Each row comes from the steps of one path. Every step used is in the known rows, and no mark comes twice. Write the path behind each row, first mark first.
In the rows, 128 means zero.
Known rows:
M > H: [145 139 134 128 132 113 159 125 105 131 137  92 144 131 136 127  95 128
 127 126 127 130 118 107 123 106 129 169 135 140 128 138 132 135 136 138
 135 129 135]
H > W: [127  89 127 134 140 134 116 155 112 112 116 103 149 126 134 124 131 117
 125 101 127 130 118 127 135 119 123 174 131 125 132 139 110 138 137 158
 126 122 129]
A > U > S: [136 174 154 127 111 104 149 121 107  91 114   6 164  94 106 130 159 134
 130 146 130 123  92 147 145 167 145 104 122 138 106 114 161  95 141 174
 121  97 117]
G > W > H > M: [111 139 115 136 137 135 130 120 115 180 143 188 116 134 155 134 111 111
 125 123 124 136 135 123 129  98 132  96 145 138 115 129 100 144  98  77
 138 145 115]
Q > H > W: [128 105 123 134 140 134 127 156 103 147 121  96 157 135 134 134 100 114
 115  89 126 132 115 112 145 110 121 201 137 132 116 141 123 144 149 133
 125 127 138]
B > D: [155 112 136 142 129 120 114 134 136 119 137 134 142 124 122 125 125 128
 135 140 131 131 129 118 142 122 128 108 123 153 109 111 152 146 112 152
 136 127 136]
A > U > S > W: [113 147 135 118 125 112 171 126  95  75 109  66 121 104 117 135 148 128
 135 143 132 120 107 143 133 156 139  93 119 131 146 134 144 105 138 131
  90  91 130]
B > H: [152 155 135 130 134 122 120 117 122 117 136 124 131 137 126 132  91 120
 117 146 126 133 135 124 148 132 130 139 140 141  90  96 138 138 140 148
 146 141 129]
M > H > B > D: [167 115 111 137 135 132 113 145 123 152 140 147 145 144 128 128  94 124
 151 127 128 133 131  95 117 101 114 129 131 139 117 133 152 149 149 146
 145 144 143]
Q > H > W > S: [121 117 122 124 118 138 123 146 128 111 128 123 161 140 125 139 124 127
 132 106 130 135 136 127 127 113 116 198 134 120 130 147 118 128 147 109
 136 134 125]
L > W: [129  82 132 133 134 134 178 121 165 145 117 116 133 113 138 120 144 140
 113 104 141 124 129 145 145 118 142 107 120 133 140 120 116 128 127 134
 130 115 117]
S > W > G: [ 94 103 130 139 133 124 144 135 153 116 118 177  78 136 129 129 142 144
 113 145 132 124 149 136 121 132 125  95 120 105 173 140 112 122 120 116
 100  89 144]
S > W > D: [120 118 116 126 137 120 162 128 125 159 135 165  73 136 137 125 122 132
 119 136 124 127 123 115 132 119 139 108 110 140 122 152 137 149  63  95
 106 120 163]
Q > H > W > D: [135 109 112 137 139 131 133 149 113 200 136 142 119 144 136 126 100 124
 112  98 122 133 110 101 143 106 130 182 121 136  90 163 137 157  90 119
 128 136 166]
B > H > M: [143 128 120 135 144 119 102 124 110 123 146 142 140 143 137 138  84 109
 135 134 129 142 132 110 159 103 126 121 150 146 104 108 124 155 133 113
 143 150 114]
T > U > S: [143 167 164 116 112 105 149 122 102  88 111  26 173  95  94 125 146 140
 126 147 129 121 100 153 137 167 146  96 125 137 120 127 159  96 156 166
 121 102 104]
G > W > H > B > D: [142 125 106 141 132 152 115 136 139 191 139 198 121 141 135 129 115 119
 136 130 124 130 146 117 110 115 118  94 131 132 103 122 135 142 128 125
 147 150 141]
S > W: [110 119 128 119 137 121 169 130 117  84 121 132  97 125 135 130 125 125
 122 138 127 126 130 130 131 128 132 118 123 139 155 132 122 134 117 108
  99 111 131]
H > B: [134 141 122 122 129 130 124 141 132 114 128 100 135 135 133 129 129 133
 119 126 120 132 124 120 123 129 125 133 130 134 122 110 133 129 148 146
 134 136 123]
U > A: [136 185 153 116 118 101 138  92 126  43 132  49 115 114 123 120 146 120
 113 136 123 124 103 140 146 168 142 109 124 142 125 115 137 113 126 141
 133 139 116]
Q > H > M: [128 133 123 132 138 112 130 132 108 136 146 113 152 136 141 142  90 115
 123 118 127 144 113 100 163  98 131 141 150 157 111 121 130 155 128  82
 129 134 116]
M > H > W: [138  98 121 133 142 133 125 155  87 138 123 108 152 138 138 126 101 115
 137  95 128 129 118 106 120  97 118 202 135 123 140 162 110 141 152 157
 131 131 141]
T > U > S > W: [118 145 142 111 126 113 172 125  96  77 105  81 130 106 107 131 139 131
 132 146 131 117 115 146 128 156 139  91 122 129 153 143 142 106 148 124
  90  93 120]
L > W > G: [112  67 133 149 130 134 153 131 190 170 114 166 108 130 131 121 153 156
 110 119 142 124 148 151 133 123 136  82 118 100 165 136 108 117 129 138
 127  94 133]
U > S > W: [109 128 130 121 133 121 178 136  95  72 112 103 121 121 122 137 135 130
 126 141 131 119 121 146 122 146 135 110 115 140 165 140 150 109 140 110
  93 101 135]
G > W: [110 110 135 135 131 126 174 109 121 162 119 139 133 117 135 124 150 137
 107 122 130 126 130 146 118 128 138 110 128 135 156 119 107 126 129 135
 132 123 108]
A > U > T: [122 196 164 117 104  87 143  85 125  92 123   5 127  85 113 116 141 119
 127 154 130 123  83 132 156 166 152 105 134 148  88 106 149  98 146 177
 125 118 110]
T > U: [145 162 165 112 114 104 136 108 126 100 118  55 149  93 106 116 141 134
 123 143 125 128 107 131 148 151 145 102 136 134 103 117 120 130 130 170
 126 114  97]
W > S > U: [128 156 137 101  96 123 101  82 148  15 127  98 142 117 120 129 149 149
 126 157 134 128 154 143 119 149 132 127 126 120 143  95 126 115  93 108
 118 140  88]
B > D > W > H: [140 158 117 134 139 152  96 150 122 197 146 194 118 129 139 130 112 108
 130 128 118 126 138 118 117 120 120 144 131 141  83 111 126 145 107 121
 144 140 144]
G > W > H > B: [119 158 110 127 130 153 140 126 134 186 131 171 109 140 146 132 120 121
 113 125 117 130 141 129 100 124 123 114 136 122 107 118 114 123 133 112
 143 151 127]
H > W > S > U > T: [112 154 143 100  95 114 103  77 129  30 119  68 137 108 114 121 139 131
 133 146 138 120 126 143 123 158 136 140 129 125 142 120 141  94 140 135
 120 149  97]
T > U > V: [145 193 172 107 113  96 130  83 116  91 121  37 150  98 108 113 147 135
 151 136 124 115  98 141 137 157 141 116 137 133 125  87 133 100 141 149
 113 141  90]
D > W > L: [113  84 138 141 143 137  89 151 154 177 125 165 122 134 127 126 150 132
 115 117 116 134 124 142 120 143 115 155 130 114 160 125 116 135 125 138
 138 106 138]
U > T: [118 167 160 118 114  97 147  99 128  88 129  54 126 105 121 119 125 124
 115 148 130 121 101 135 143 153 147 124 129 156 116 118 157 101 146 155
 128 131 112]
W > G: [112 113 143 145 125 117 125 129 166 128 124 145 108 133 125 125 146 151
 105 146 130 129 140 139 130 136 131 100 122 109 150 127 121 119 120 145
 125 100 134]

Write each row's path:
[157  98 104 137 153 146  84 172 101 202 139 166 157 138 129 129 115 118
 153 107 121 130 129  95 111 106 107 174 132 133 129 122 132 155 165 154
 143 138 135] -> M > H > B > D > W
[121 128 118 127 134 118 173 133 108 142 129 145  86 135 127 129 124 138
 122 140 125 122 117 129 125 132 140 103 104 142 127 162 158 129  81  99
 103 114 163] -> U > S > W > D
[145 104 112 138 143 138 111 143 114 189 136 163 106 149 134 123  99 120
 122 115 124 132 123 108 143 111 127 160 123 128  83 148 131 157  93 140
 140 146 166] -> B > H > W > D
[116 170 145  98  98 112 102  77 131  53 126  78 137 103 113 123 144 134
 132 152 132 119 128 142 121 164 136 137 129 131 141 104 143  95 143 131
 122 144  88] -> D > W > S > U > T
[154 112 104 139 133 157 120 143 162 183 138 187 121 139 138 127 113 122
 141 120 131 129 144 118 125 110 121  91 125 134  94 121 140 143 128 125
 147 145 146] -> L > W > H > B > D
[126  80 128 153 142 136  83 161 152 187 131 197 121 133 118 125 150 140
 128 130 130 127 144 124 123 129 114 122 121 108 150 122 118 136 136 157
 130 102 140] -> B > D > W > G
[ 98  85 137 134 136 128 136 129 158 118 116 172  84 141 130 129 134 133
 115 132 124 131 134 149 121 141 122 110 127 115 182 144 123 128 109 100
 112 100 152] -> S > W > L
[125 139 126 130 126 149 167 119 164 175 131 161 106 124 150 126 118 125
 111 118 131 123 140 141 132 118 139 102 127 130  96 117 116 125 102 101
 139 135 136] -> L > W > H
[116 180 152  98  88 103 117  64 142  23 125  58 133 104 112 122 139 139
 128 164 136 120 128 144 126 164 143 119 129 136 135 107 152  90 132 125
 121 147  91] -> W > S > U > T
[133 189 150  97  99 110 101  64 134  25 127  68 143 118 119 123 154 146
 157 145 132 114 135 149 114 154 131 135 130 121 161  67 139  90 113  99
 110 166  86] -> W > S > U > V
[130 108 119 125 121 138 122 145 119 111 128 127 154 144 128 132 126 128
 148 109 132 133 138 121 108 101 113 197 131 112 150 159 110 126 148 130
 142 142 128] -> M > H > W > S
[108 120 130 127 112 133 159 109 144 134 125 154 139 128 125 131 164 145
 126 129 133 130 148 153 105 126 128 123 126 120 157 122 107 114 124 112
 139 133  97] -> G > W > S
[130 134 106 125 131 158 141 133 163 175 130 159 110 139 149 129 118 125
 119 115 124 128 140 130 116 116 127 118 130 123 101 120 120 125 135 112
 143 145 135] -> L > W > H > B
[127 112 127 104  99 135 120  80 172  51 119 112 140 114 125 125 155 156
 127 136 144 124 160 150 123 141 137 112 122 112 158 102 117 113  99 100
 121 135  88] -> L > W > S > U
[118  84 123 151 138 133 114 156 134 158 118 158 121 148 128 125 122 136
 126 112 133 129 137 119 115 107 114 159 130  93 162 166 105 128 151 153
 126 109 152] -> M > H > W > G
[141 102 109 138 141 131 130 146 102 193 137 143 115 146 140 120 102 125
 129 102 123 130 113  98 125  94 125 176 119 129 109 178 131 156  93 135
 134 142 169] -> M > H > W > D
[133  98 116 135 139 131 120 149 116 175 131 142 108 137 135 119 124 128
 120 109 124 130 115 114 135 111 130 159 113 131 103 162 130 155  80 143
 129 134 160] -> H > W > D
[146 208 171 105 109  94 130  80 122  44 123  19 127  94 104 113 152 120
 123 140 124 123  94 140 153 184 148  86 130 130 115 121 127 111 137 165
 129 134  98] -> T > U > A
[143 100 120 136 146 141 103 147  97 131 121 129 147 141 132 129 101 108
 130 109 128 132 129 121 142 119 118 179 138 121 113 126 114 145 154 164
 138 140 139] -> B > H > W
[111 146 112 128 139 131 139 132  98 120 139 165 112 136 146 143 101 105
 138 136 124 131 127 125 131 110 130  93 137 139 124 145 128 131 104  63
 113 134 134] -> U > S > W > H > M
[119 102 125 124 119 139 111 145 135  92 122 126 154 134 125 131 151 130
 140 116 132 133 139 138 119 119 117 174 126 114 144 140 110 123 133 131
 137 137 120] -> H > W > S
[140 119 107 127 129 147  93 160 134 167 143 172 159 145 121 140 132 128
 151 114 125 136 146 113 114 118 105 175 130 127 124 118 134 140 159 110
 147 144 120] -> Q > H > B > D > W > S
[124 111 111 135 138 141 138 127 142 171 142 176 117 131 158 133 107 112
 130 114 131 135 135 122 145  94 135  95 140 135 106 132 108 145  97  76
 139 143 123] -> L > W > H > M
[ 94 108 133 139 131 122 157 140 139 108 111 156  95 135 117 133 145 147
 119 149 136 119 143 151 117 144 127  85 114 106 184 152 135 100 139 113
  96  83 142] -> U > S > W > G
[134 111 120 127 123 143 105 143 128 105 126 144 150 148 124 135 124 122
 143 121 133 135 148 131 124 118 113 182 134 111 123 133 113 129 148 134
 147 148 129] -> B > H > W > S
[158 108 117 138 133 133 101 148 139 128 136 138 140 137 124 126 120 126
 141 131 127 133 132 109 127 120 120 113 126 144 110 115 151 145 141 151
 141 137 133] -> H > B > D
[113 168 117 127 133 125 135 130  98 124 136 135 109 124 143 141 112 103
 145 141 125 133 117 122 139 120 134  83 139 137 108 139 124 130 107  80
 111 124 132] -> A > U > S > W > H > M
[145 110 107 126 131 147  90 158 126 170 142 176 160 144 122 134 131 130
 163 119 127 134 149 110  96 109 101 179 129 121 142 130 127 138 160 123
 150 149 123] -> M > H > B > D > W > S
[130 164 108 123 138 155 100 155 124 179 138 160 116 138 145 133 120 112
 123 122 110 131 133 116 106 124 115 152 135 124  97 113 119 134 141 119
 144 147 136] -> D > W > H > B
[130 165 140  98  97 118 121  57 158   4 123  65 122 110 119 120 164 136
 125 133 138 119 136 156 132 173 141  95 120 116 161 103 122 101 114 109
 125 151  90] -> L > W > S > U > A
[150 107 108 135 152 147  88 171 111 204 140 163 160 136 128 134 115 117
 139 102 119 133 128  98 127 113 109 172 132 141 114 109 136 156 167 137
 141 131 133] -> Q > H > B > D > W
[144 137 103 134 131 149 117 148 127 143 134 178 117 143 128 138 108 118
 147 142 125 125 140 119 111 124 116  90 123 137 109 135 161 129 138 112
 128 134 158] -> U > S > W > H > B > D
[133  84 111 151 147 142  80 167 144 216 132 208 123 150 124 127 129 137
 141 123 127 129 145 107 106 113 104 138 126 100 154 137 118 139 165 153
 137 113 148] -> M > H > B > D > W > G
[108  79 130 149 135 134 100 155 148 139 114 155 118 137 126 123 146 138
 116 118 132 128 139 135 126 126 120 138 125  95 158 149 101 125 138 160
 122 102 145] -> H > W > G
[120 111 121 139 131 126 166 110 131 217 135 171  99 130 134 118 137 144
 104 123 125 128 124 127 123 119 143 104 114 138 115 146 127 144  70 118
 132 129 141] -> G > W > D
[101 120 142 132 125 119 149 131 139 114 106 140 102 122 107 129 151 149
 124 155 136 118 136 151 121 156 131  67 118  95 175 152 127 101 144 129
  95  77 134] -> T > U > S > W > G
[123 154 119 132 133 128 114 128 123 130 149 156 115 135 152 136 100 107
 127 132 120 138 128 114 141 102 129 109 144 145  94 123 116 146  91  84
 137 148 126] -> W > H > M
